What can hang from each mark
k_734: k_934
k_380: k_373 k_934
k_545: k_617
k_954: k_380
k_64: k_934
k_617: k_373 k_545 k_934 k_954
k_373: k_734 k_968
k_171: k_934
k_934: k_64 k_667

Every row comes from one small tree of marks. The marks that hang from a mark follow it in brackets, in the order of their numbers. Every link used is in the known rows. Which tree was each row made from?
In the rows, 128 means zero.
Known rows
k_545{k_617{k_373{k_734 k_968} k_934}}: [ 85 157 151 172 166 111 156 117 111 147  78 114 141 152  82 128 125 156
 178]
k_734{k_934{k_64 k_667}}: [102 142 151 132 131 115 142 115 116 172 107 114 139 138  88 122 117 167
 144]
k_373{k_734}: [ 94 136 136 129 145 123 139 117  97 158  85 104 134 172  91 137 122 145
 159]
k_617{k_373{k_734 k_968} k_545 k_934{k_64 k_667}}: [ 82 171 164 155 148  96 140 103 115 178  86  98 131 158  61  91 109 145
 175]
k_734{k_934}: [104 123 147 137 145 121 147 116 115 152  87 113 144 139 104 150 128 158
 153]
k_380{k_934{k_64}}: [ 96 126 155 131 135 107 147 116 103 167  94 121 129 151  85 141 128 164
 148]
k_734{k_934{k_64}}: [105 133 145 139 140 117 146 117 111 154 110 118 138 151  94 137 127 158
 152]
k_171{k_934{k_64 k_667}}: [ 94 153 150 121 129 119 139 122 111 185 114 103 140 141  84 122 114 145
 146]
k_373{k_734{k_934{k_64 k_667}} k_968}: [ 98 170 148 142 138 117 133 107 118 165  99 106 137 173  69 126 110 143
 146]
k_380{k_373 k_934{k_64 k_667}}: [ 95 134 158 136 131 105 136 107 105 183  92 126 125 129  78 120 115 179
 137]
k_617{k_545 k_934{k_667} k_954}: [ 72 123 186 121 145 102 152 106 112 180  54  88 129 122  97 120 114 157
 177]
k_954{k_380}: [ 98 127 125 134 147 109 134 125 117 171  73 115 140 146  94 148 135 151
 164]
k_64{k_934}: [108 122 153 133 147 120 150 118 116 156  89 111 140 163  97 145 133 151
 160]
k_617{k_373{k_734} k_934}: [ 96 137 156 151 154 116 154 112 102 155  94 104 145 149  85 106 119 155
 181]
k_373{k_734{k_934{k_667}} k_968}: [ 96 161 149 139 143 120 133 106 122 163  76 102 143 161  80 138 110 144
 147]
k_954{k_380{k_373{k_968} k_934{k_667}}}: [ 93 144 144 147 144  95 121 106 129 187  48 125 135 125  74 146 121 163
 145]
k_545{k_617{k_934{k_64 k_667} k_954}}: [ 76 138 176 137 146 109 163 118 106 171  89 108 128 128  91 117 116 177
 167]
k_380{k_373{k_968}}: [102 141 131 154 153 119 129 118 111 158  76 126 130 152  96 152 130 145
 156]
k_380{k_373 k_934{k_64}}: [ 98 125 152 144 141 107 141 110 100 165  96 130 124 141  84 135 126 170
 145]
k_617{k_373{k_968} k_545 k_954}: [ 84 138 158 146 167 115 139 105 108 162  39 109 142 150 101 130 127 142
 191]
k_734{k_934{k_667}}: [101 132 154 130 135 118 142 112 120 170  84 110 145 126  98 135 118 167
 145]
k_617{k_373{k_734} k_545 k_954{k_380}}: [ 77 134 148 138 170 108 135 100 103 169  38  95 146 156  89 108 121 148
 198]

Write each row's tree
[ 77 127 187 137 153 105 154 101 110 180  55  95 142 112  97  96 113 167
 190] | k_617{k_373 k_545 k_934{k_667} k_954}
[ 83 147 162 141 151 105 137 102 107 179  87 100 131 145  66  92 105 158
 174] | k_617{k_934{k_64 k_667} k_954{k_380{k_373{k_734}}}}
[ 74 123 162 141 157 101 141 104 113 182  34 122 135 105  91 137 120 192
 155] | k_545{k_617{k_954{k_380{k_373 k_934{k_667}}}}}
[101 169 146 155 144 118 126 101 114 163 100 114 132 164  69 119 108 149
 143] | k_380{k_373{k_734{k_934{k_64 k_667}} k_968}}
[100 144 145 138 143 120 144 111 104 150 111 107 136 173  81 127 118 149
 154] | k_373{k_734{k_934{k_64}}}
[ 85 150 165 154 149  96 143 109 126 181  61 104 138 124  84 114 119 153
 177] | k_617{k_373{k_968} k_545 k_934{k_667}}
[ 99 172 132 158 149 106 118 102 126 172  88 115 137 160  61 120 112 148
 148] | k_954{k_380{k_373{k_734{k_934{k_64 k_667}} k_968}}}
[ 94 136 145 140 136  94 128 108 116 191  80 126 130 124  70 121 119 178
 143] | k_954{k_380{k_373 k_934{k_64 k_667}}}
[103 163 127 165 158 108 123 106 121 154  92 119 136 172  66 134 122 139
 156] | k_954{k_380{k_373{k_734{k_934{k_64}} k_968}}}
[ 91 128 140 142 152 102 130 103 108 167  61 115 134 148  75 137 121 160
 153] | k_954{k_380{k_373{k_734} k_934}}
[ 93 155 136 156 152  97 124 104 113 167  75 122 127 172  57 137 123 146
 153] | k_954{k_380{k_373{k_734 k_968} k_934{k_64}}}
[ 92 143 151 149 153 113 132 102 105 156  64 118 128 165  76 149 119 147
 149] | k_380{k_373{k_734 k_968} k_934}
[ 72 138 186 135 157 108 151  94 103 176  55  85 141 134  84  86 105 159
 191] | k_617{k_373{k_734} k_545 k_934{k_667} k_954}
[ 91 145 141 153 158 108 135 114 115 165  55 114 139 150  96 135 132 143
 176] | k_617{k_373{k_968} k_545}
[ 90 127 150 124 135  97 134 112 124 191  56 113 141 122  82 140 122 172
 148] | k_954{k_380{k_934{k_667}}}
[ 89 153 156 142 143 110 127  99 110 174  61 114 129 151  70 136 109 156
 140] | k_380{k_373{k_734 k_968} k_934{k_667}}
[ 80 117 180 143 163 107 158 105 105 162  57  99 141 125 103 110 123 157
 198] | k_617{k_373 k_545 k_934 k_954}
[ 78 156 176 155 166 105 150  99 104 157  72  95 133 172  73 100 115 134
 199] | k_617{k_373{k_734 k_968} k_545 k_934{k_64} k_954}
[ 78 133 165 154 163 103 156 114 118 177  55 111 152 102  93 106 121 186
 188] | k_545{k_617{k_373 k_934{k_667} k_954{k_380}}}
[ 84 141 165 141 159 109 145 102 112 178  63  94 154 133  77  87 107 161
 193] | k_617{k_373{k_734} k_934{k_667} k_954{k_380}}
[ 84 132 170 159 164 114 169 117  98 153  93 119 139 131  97 107 126 178
 188] | k_545{k_617{k_373 k_934{k_64} k_954}}
[ 94 153 148 152 148 110 132 103 102 158  87 122 122 177  65 138 119 148
 147] | k_380{k_373{k_734 k_968} k_934{k_64}}
[ 74 148 184 137 152 105 151  95  99 178  77  89 134 147  74  74 103 159
 190] | k_617{k_373{k_734} k_545 k_934{k_64 k_667} k_954}
[ 78 144 184 146 157 104 147 101 120 177  45  98 141 125  90 108 115 151
 191] | k_617{k_373{k_968} k_545 k_934{k_667} k_954}
[ 79 124 140 138 163 113 147 122 110 162  48 116 140 138 105 151 134 166
 175] | k_545{k_617{k_954{k_380}}}
[100 153 148 144 140 119 133 101 105 166 110 111 133 151  76 106 106 164
 141] | k_380{k_373{k_734{k_934{k_64 k_667}}}}
[ 80 156 175 144 162 117 137  87 115 166  41  93 150 149  85 109 106 148
 180] | k_617{k_373{k_734{k_934{k_667}} k_968} k_545 k_954}
[ 79 149 158 144 170 119 137  99 101 158  39  98 140 173  90 120 119 133
 192] | k_617{k_373{k_734 k_968} k_545 k_954}
